Each row was made from one small tree. The marks that hang from a mark follow it in brackets, in the order of their numbers. Every link used is in the known rows. Write each row's tree.
Known rows
k635[k36[k357] k405[k258 k800]]: [-7.7, -2.6, -5.8, 3.9, 18.3, -9.6, -1.6, -9.6, 5.3, -42.3, -13.4, -1.7, 12.1, -59.9, -6.9, -3.3, -23.4, 5.5, -4.6]
k36[k357 k635[k405]]: [3.5, -8.2, -4.5, 8.3, -0.3, -2.8, 1.7, -11.8, 4.6, 7.5, -11.0, -1.9, 3.1, -37.2, 6.5, -0.3, -15.6, 0.9, -22.2]
k357[k36[k635[k405[k800[k234]]]]]: [-29.8, -3.3, -3.7, 20.8, 7.7, -13.9, -11.0, -5.9, 8.9, -24.3, -18.2, 8.1, 10.9, -11.5, 1.2, 1.2, -19.1, -1.3, -16.9]
k357[k36]: [-8.6, -6.3, 18.4, -9.0, 3.9, -3.3, -2.4, 1.3, 4.0, -4.5, 5.2, 5.5, -2.2, 8.5, 1.5, -3.9, -6.9, -7.2, 8.7]
k36[k357]: [9.2, -3.5, 9.8, -7.3, 6.7, 2.1, 2.8, -5.6, 3.6, 2.7, -1.6, 7.5, -3.0, -21.0, -2.7, -1.9, 1.7, -8.0, 2.7]
k800[k234 k405[k357]]: [-8.4, 10.4, 16.7, 0.5, 9.1, 3.4, -11.0, 0.6, 1.9, -27.5, -19.1, 26.1, 7.3, -9.5, -1.3, -5.5, -9.5, 1.0, 3.2]
k357[k36[k635]]: [-13.2, -7.7, 13.9, -2.1, -5.8, -3.1, -2.3, 0.3, 6.7, 11.2, -3.8, 2.4, 2.5, -4.2, 1.3, -5.9, -14.7, -3.4, -2.6]
k357[k36[k635[k405[k258]]]]: [-10.9, -7.5, 1.4, -0.5, -2.7, -6.3, -7.9, -2.5, 3.1, -14.1, -6.4, -4.7, 12.1, -28.3, 4.4, -5.8, -26.1, 5.8, -12.8]
k258[k405]: [-5.1, 0.2, -16.1, 7.5, 4.5, -4.3, -3.8, -1.6, -4.9, 9.9, 8.3, 11.8, 5.6, -8.9, 3.5, 3.1, -0.8, -3.7, 3.7]
k405[k357 k800]: [-11.3, 3.8, 10.4, 7.1, 10.5, -0.5, 8.2, 0.6, 2.8, -18.6, -7.9, 19.3, 23.3, -21.3, -3.8, -0.8, -1.9, 0.1, 6.0]
k258[k405[k357]]: [-3.2, 2.3, 1.0, 4.2, 9.6, 0.1, 1.4, -1.1, -3.7, 6.1, 0.8, 25.4, 19.8, -16.9, 4.6, 0.4, -4.9, -4.8, 10.2]
k36[k357 k635]: [6.3, -5.4, 6.6, -0.4, -3.1, 2.5, 2.9, -6.1, 6.1, 18.8, -11.2, 3.3, 1.1, -36.5, -2.4, -3.4, -5.4, -2.8, -8.4]
k405[k357]: [2.8, 1.7, 15.7, -1.3, 5.3, 4.6, 5.4, 0.7, 0.8, -3.5, -6.1, 13.3, 13.2, -8.4, 1.2, -3.1, -5.5, 0.7, 5.4]
k405[k258]: [4.9, 3.7, -0.4, -6.9, 0.6, 1.7, -6.3, 2.7, -1.7, -14.7, -1.5, -0.8, 8.2, -23.9, -5.8, -3.1, -1.3, 5.1, 1.3]
k635[k36 k405[k357]]: [-7.2, -2.7, 6.0, 7.2, 9.9, -3.5, 5.9, -6.1, 2.5, -16.2, -17.1, -2.7, 11.2, -11.2, 8.9, -3.6, -31.9, 9.3, -2.6]
k635[k405[k357]]: [0.0, -0.4, 5.7, 7.0, 7.9, -0.6, 5.4, -4.9, -0.5, -13.6, -7.3, 7.5, 15.6, -12.2, 10.7, -0.2, -16.0, 5.0, -7.5]
k357[k36[k635[k405]]]: [-15.2, -10.5, 2.9, 7.6, -2.9, -8.7, -2.4, -4.7, 5.1, 1.2, -4.7, -2.9, 3.5, -4.8, 9.9, -3.0, -24.7, 1.8, -14.4]
k635[k36 k405]: [-9.0, -4.8, -10.6, 8.1, 5.8, -8.3, -0.4, -6.8, 1.7, -12.3, -9.0, -16.0, -2.4, -1.8, 6.5, -0.4, -27.3, 7.9, -9.5]
k258[k405[k357 k800[k234]]]: [-18.6, 8.8, -6.7, 18.0, 19.8, -5.4, -7.7, -1.4, 0.1, -19.5, -13.4, 36.1, 26.4, -22.8, -3.0, 3.6, -0.4, -7.4, 8.4]
k258[k405[k357 k635 k800]]: [-6.0, 5.8, -9.4, 17.1, 15.5, -4.2, 8.1, 0.0, -1.8, -6.8, 8.3, 27.9, 33.4, -32.9, -9.5, 4.4, 7.6, -3.2, 0.2]
k405[k635 k800[k234]]: [-4.9, 9.5, -12.7, 17.1, 11.7, -3.8, -5.9, 0.1, 3.5, -19.2, -4.6, 7.1, 11.3, -7.7, -16.3, 5.9, 15.6, -0.8, -11.5]

Write each row's tree
[-6.7, 11.0, -13.0, 11.0, 13.8, -4.4, -11.6, 0.7, 4.7, -37.1, -15.9, -2.8, 15.6, -31.7, -22.8, -1.2, -2.3, 7.3, -4.9] => k405[k258 k635[k36] k800[k234]]
[7.7, 16.6, 11.4, -4.3, 10.5, 6.4, -13.9, 3.9, -0.5, -35.8, -12.2, 21.5, 20.1, -33.1, -14.3, -5.8, 0.5, 6.7, -4.4] => k800[k234 k405[k258 k357 k635]]
[-14.1, 0.7, 33.4, -14.2, -1.9, 1.6, -7.7, 3.8, 4.3, -22.3, -13.0, 25.0, 19.5, -43.4, -3.0, -15.6, -26.0, 5.2, 4.7] => k800[k405[k258 k357[k36[k635]]]]
[10.1, 11.3, 12.5, -8.2, 5.3, 6.4, -2.4, 4.1, -2.6, -27.9, -0.2, 17.8, 22.6, -40.6, -12.6, -7.1, -2.3, 10.1, -3.5] => k800[k405[k258 k357 k635]]
[-6.9, 7.4, 11.2, -0.8, 11.0, 0.7, 1.5, 2.5, 0.3, -35.3, -10.3, 20.0, 31.5, -44.9, -9.7, -4.2, -3.5, 4.7, 8.1] => k405[k258 k357 k800]
[-24.0, -4.5, 25.7, 5.3, 4.8, -3.6, 6.0, 0.5, 9.6, -10.1, -13.2, 23.5, 26.0, -26.5, -3.4, -7.4, -16.1, -2.3, 4.0] => k405[k357[k36[k635]] k800]
[-5.8, 4.2, -2.0, 0.9, 2.5, -3.3, -2.4, -0.5, 2.3, -13.2, -0.1, -4.9, -2.3, -8.3, -10.5, -5.1, -11.6, 9.0, -6.5] => k800[k405[k635[k36]]]
[-4.7, -2.2, -9.8, 9.3, 5.5, -6.1, -2.4, -10.0, 4.6, -23.8, -14.5, 4.1, 20.9, -72.8, -4.8, -1.6, -13.9, 5.6, -20.1] => k36[k357 k635[k405[k258 k800]]]
[-1.2, 8.6, 20.0, -12.1, 4.3, 4.8, -5.8, 3.2, -2.4, -35.1, -8.9, 21.5, 18.3, -38.8, -4.4, -9.9, -13.4, 6.9, 6.3] => k800[k405[k258 k357]]
[6.3, 0.3, 8.2, -5.3, 8.6, -1.4, -0.1, -5.7, 5.6, -9.6, -2.4, 2.3, -4.5, -31.4, -12.7, -6.6, -10.5, 1.6, -3.1] => k800[k405[k635[k36[k357]]]]
[-6.6, 4.8, 5.2, 10.6, 13.3, -1.9, 10.7, 0.2, 6.1, -18.1, -9.7, 7.1, 24.1, -26.6, -14.3, -2.3, -8.4, 6.5, 0.0] => k405[k357 k635[k36] k800]
[4.7, -1.0, 29.1, -7.0, 9.9, 3.0, 6.8, 3.1, 4.8, -2.1, 6.2, 14.4, 15.3, -1.5, -4.6, -4.5, -1.5, -6.2, 4.8] => k405[k357[k36] k635]
[-6.2, -2.3, 30.3, -11.3, -0.9, 3.6, -2.2, 3.6, 5.6, -7.3, -13.0, 15.8, 23.2, -36.7, -2.2, -11.9, -20.0, 1.5, 5.5] => k405[k258 k357[k36[k635]]]
[6.7, 2.6, 11.7, 2.1, 7.8, 4.3, 8.1, 0.5, 4.1, -0.6, -7.7, -0.2, 13.7, -13.1, -7.7, -4.3, -11.1, 5.9, -0.4] => k405[k357 k635[k36]]
[-25.1, 0.1, 17.0, 11.2, 22.7, -9.9, -6.5, -4.0, 7.0, -43.0, -15.6, 22.9, 19.9, -7.6, 3.0, -0.7, -17.1, -5.7, 0.4] => k635[k405[k357[k36] k800[k234]]]
[-6.3, 12.0, 1.5, -5.5, 4.7, -0.3, -22.6, 1.8, -1.1, -39.1, -13.3, 12.3, 2.5, -19.9, -8.6, -5.7, -5.8, 4.9, 0.6] => k800[k234 k405[k258]]
[-21.7, -2.8, -15.6, 18.6, 10.7, -13.9, 2.0, -6.3, 3.9, -29.9, -9.2, -9.0, 8.1, -16.6, 0.7, 1.3, -24.0, 8.7, -9.3] => k635[k36 k405[k800]]
[2.1, 8.0, -11.6, 4.7, 6.5, -1.4, -0.3, 3.0, -0.3, -27.3, 6.0, 2.3, 22.5, -36.8, -19.7, 1.3, 12.8, 5.7, -8.7] => k405[k258 k635 k800]
[5.5, 2.4, 5.9, -0.2, 7.9, 1.0, 0.2, -2.3, -2.4, -28.6, -7.8, 6.4, 22.8, -34.1, 4.8, -2.5, -17.6, 8.9, -6.1] => k635[k405[k258 k357]]
[-11.0, 8.0, -11.3, 17.4, 13.0, -6.4, -5.6, -1.2, 6.9, -22.2, -14.1, -3.3, 8.2, -9.3, -18.6, 2.8, -1.0, 2.6, -6.2] => k405[k635[k36] k800[k234]]
[17.2, 8.6, 11.8, -5.1, 5.9, 8.4, 3.4, 3.6, -1.2, -13.4, -1.0, 9.6, 25.8, -33.8, -11.0, -3.2, 3.8, 7.0, -3.3] => k405[k258 k357 k635]
[-1.4, -1.0, -13.9, 7.6, -6.0, -2.5, -5.6, -4.3, -1.0, -8.7, -10.9, -8.5, 13.9, -39.6, 3.7, -1.7, -18.4, 13.2, -23.0] => k36[k635[k405[k258]]]
[-3.3, 13.8, 17.1, -7.2, 9.9, 4.9, -17.2, 2.8, -0.6, -41.2, -21.7, 26.2, 15.2, -32.1, -7.5, -8.5, -10.8, 4.5, 4.4] => k800[k234 k405[k258 k357]]
[-4.2, 11.0, 11.8, 4.0, 11.7, 1.3, -7.5, 0.1, 4.5, -24.1, -20.5, 12.5, 8.3, -12.0, -11.4, -6.0, -15.0, 6.3, -0.8] => k800[k234 k405[k357 k635[k36]]]
[-7.0, 4.5, -27.4, 19.3, 10.3, -8.4, 1.5, -1.0, -3.0, -2.5, 15.5, 14.0, 21.1, -23.5, -10.5, 8.2, 13.2, -3.1, -5.5] => k258[k405[k635 k800]]
[-16.0, 3.6, -4.7, 13.4, 14.9, -5.5, 4.1, -1.1, -2.1, -11.6, -0.3, 32.0, 29.1, -29.5, -0.9, 2.0, -3.6, -4.3, 10.7] => k258[k405[k357 k800]]
[-4.1, 4.0, 23.2, -5.3, 15.6, -0.4, 2.8, 5.3, 4.9, -33.7, 3.4, 21.6, 34.2, -38.9, -16.4, -5.5, 0.3, -0.9, 6.5] => k405[k258 k357[k36] k635 k800]
[-11.4, -6.1, 30.9, -4.1, -1.1, 1.8, 4.6, 1.0, 7.2, 8.7, -11.9, 15.8, 15.1, -15.3, 2.8, -9.1, -19.2, -2.6, 2.7] => k405[k357[k36[k635]]]
[-18.1, -1.6, 18.3, -0.4, 17.5, -7.8, -0.7, -1.2, 3.2, -49.4, -4.5, 19.2, 30.9, -36.9, -0.6, -5.1, -20.2, 1.5, 3.4] => k635[k405[k258 k357[k36] k800]]
[0.4, 11.1, -6.3, 6.2, 5.1, -0.3, -13.4, 0.7, 0.5, -18.0, -3.4, 8.5, -1.2, -0.2, -11.2, 0.4, 6.6, 1.4, -11.7] => k800[k234 k405[k635]]
